Each row was made from one walk, in order. Every step used is in the known rows, and no mark comes twice. Write each row's walk.
In the rows, zero is written as 128.
Known rows:
letu-gusal-vuses: [145 111 138 107 137 132 118 107 118  98 150 117 126 143 138 135 125 154
 118 119]
lalipi-vuses-mudot: [123  91 120 165  82 174 128 171 171 126 154 202 153 157 131  98 123 177
 102 139]
vuses-letu-gusal: [143 175 158 108 155 118 135 111 202 133 128 150 158 137 163 192 165  95
  59 117]
kiti-lalipi: [100 152  93 137  98  91 140 112  78 120 139 152 144 106 150 106 116 119
 148  63]
lalipi-gusal-letu-dazim: [104  89 119 138 154 164 133 137 153 160 132 109 119  85 134 104 127  67
  99 167]
mudot-vuses-lalipi-gusal-letu-dazim: [148 114 128 116 176 136 144 134  90 132 112 104 101 115  94 132 118 103
 181 138]
vuses-mudot: [106  97 120 145 111 121 121 154 207 146 162 165 190 177 139 137 140 143
 136 119]
gusal-mudot-vuses: [113 135 105  82 108 115 113 139 166 130 133 100 158 170  67 186 100 173
 190 193]
gusal-lalipi-vuses-mudot: [101  80 131 201 119 153 121 146 100 137 121 215 118 139 123  47 103 160
 129 165]
kiti-lalipi-vuses-mudot: [111 113  97 173  61 131 134 143 103 121 135 175 141 114 135  72 123 166
 117  54]
lalipi-gusal-mudot: [109 116 122  92 109 146 116 159 139 135 146  57 137 135 128 124 124 104
 111 196]
lalipi-gusal-mudot-vuses-letu: [126 131 140  86 118 144 131 161 181 130 141  44 147 153  89 155 124  97
 129 195]
kiti-lalipi-vuses-gusal-letu-dazim: [122 123 107 191  96 132 123 116 137 146  97 160 100  78 133  74 141 136
 132  76]
kiti-lalipi-gusal-vuses-letu-dazim: [125 149 106 145 104 125 137 101 103 134 124  38 111  67 131  57 139 108
 146  74]
kiti-lalipi-vuses-gusal-letu: [105 116 112 197  85 138 130 147 134 130 122 175 110 109 133  84 131 127
 120  61]
mudot-vuses-letu-gusal-lalipi: [153 145 167 114 173 113 138 114 172 105 120 164 137 152  97 180 119 105
 145 144]
letu-gusal-lalipi-vuses: [145 100 160 133 149 129 118 104  59 100 111 210  90 109 151  99 110 136
  75 153]
vuses-lalipi: [120 160 116 133 144 116 142 130  54 148 128 146 120 130 169 128 136 129
 148 106]
letu-gusal-vuses-lalipi: [149 127 137 111 145 124 122 100  65 109 132  99 101 131 149 130 140 162
 119  91]
letu-gusal: [146 123 150  83 148 109 123 107 120 102 143 172 141 130 167 170 136 114
  81 125]

Which walk is each row?
[132 158 164 133 171 107 129 102 165 138 111 166 131 124 160 154 146  90
  73 135]	vuses-letu-gusal-lalipi
[109 133 113 125  98 109 140 135  65 108 146 106 128  89 155  79 121  75
 119  76]	kiti-lalipi-gusal
[108 143 114 156  96 131 142 129 105 118 147  48 122 104 133  71 129  96
 132  63]	kiti-lalipi-gusal-vuses-letu
[111 144  96 159 133 143 136 128  69 136 146  83 108 147 129  87 120 176
 189 105]	gusal-vuses-lalipi
[105 120 102 148  88 127 137 133  65 103 153  60 116 104 133  58 116 106
 151  71]	kiti-lalipi-gusal-vuses
[133 120 133 156  87 162 113 164 200 141 120 149 123 156 123 123 140 166
 130 185]	lalipi-vuses-gusal-mudot
[100 116 123 151 154 152 142 156  66 154 131 103 102 119 157 105 135  79
  96 111]	vuses-lalipi-gusal-letu
[154 121 141  50 129 100 104 112 138 103 123 116 145 152  97 207 123 161
 122 160]	letu-gusal-mudot-vuses
[141 149 129 109 152 115 148 136  83 111 131 150 127 157 105 159 109 131
 202 122]	mudot-vuses-lalipi
[150  75 161 144 138 131 109 119  90 108 115 208 108 128 144  94 125 150
  76 137]	letu-gusal-lalipi-vuses-mudot
[144 137 130  77 132 136 118 135 185 145 117  34 136 116  89 150 132 107
 146 208]	lalipi-gusal-mudot-vuses-letu-dazim
[123 141 118 102 133 124 129 150  52 156 120  52 110 127 147 112 137 120
 123 145]	vuses-lalipi-gusal-mudot
[140 106 160 150 168 104 122 146 185 113 126 162 120 175  96 141 113 105
 237 167]	mudot-vuses-gusal-lalipi
[122 124 116 142 169 142 140 131  65 174 107  92  92  84 155  93 143  87
 114 124]	vuses-lalipi-gusal-letu-dazim
[135 164 126 148  85 125 141 111  97 110 114 165 121  92 152 106 136 128
  67  52]	kiti-lalipi-vuses-letu-gusal
[158 157 161  92 156 117 141 122 198 101 135 153 155 159 103 213 130 106
 130 132]	mudot-vuses-letu-gusal
[148 157 142 124 103 167 126 135 175 129 113 156 134 131 131 154 141 160
  39 157]	lalipi-vuses-letu-gusal-mudot
[113 169 115  93 117 119 120 137 216 147 125  89 168 176  66 204 118 160
 170 185]	gusal-mudot-vuses-letu
[156 172 132 106 163 122 145  99 211 139 118 139 152 124  95 184 128 118
 188 159]	mudot-vuses-letu-dazim
[131 132 119 173  75 121 128 139 120 113 122 162 114 114 145  79 136 131
 137  70]	kiti-lalipi-vuses-gusal
[139 110 156 118 168  99 114  94  68 109 118 190 109 115 161 122 122 115
 103 148]	letu-gusal-lalipi
[123 170 105 158 138 151 133  97 202 161 129  70 137 114 118 113 141 163
 173 145]	gusal-vuses-letu-dazim
[141  86 140 119 124 131 107 117 162 107 153 113 145 161 132 132 141 171
 115 100]	letu-gusal-vuses-mudot
[ 83 111  91 163 159 140 128 105 175 184 114 167 133  85 123 138 124 117
 129 153]	gusal-letu-dazim
[126 108 138 130 164 143 150 163  90 119 136 114 110 146  93 139 108  94
 164 124]	mudot-vuses-lalipi-gusal-letu
[161 132 139  55 141  95 108 109  97 114 108 101 124 147 104 196 132 167
 123 142]	letu-gusal-mudot-vuses-lalipi
[136 131 132  64 122 105  98 107 133 126 122 117 141 137 139 187 135 155
  83 156]	letu-gusal-mudot
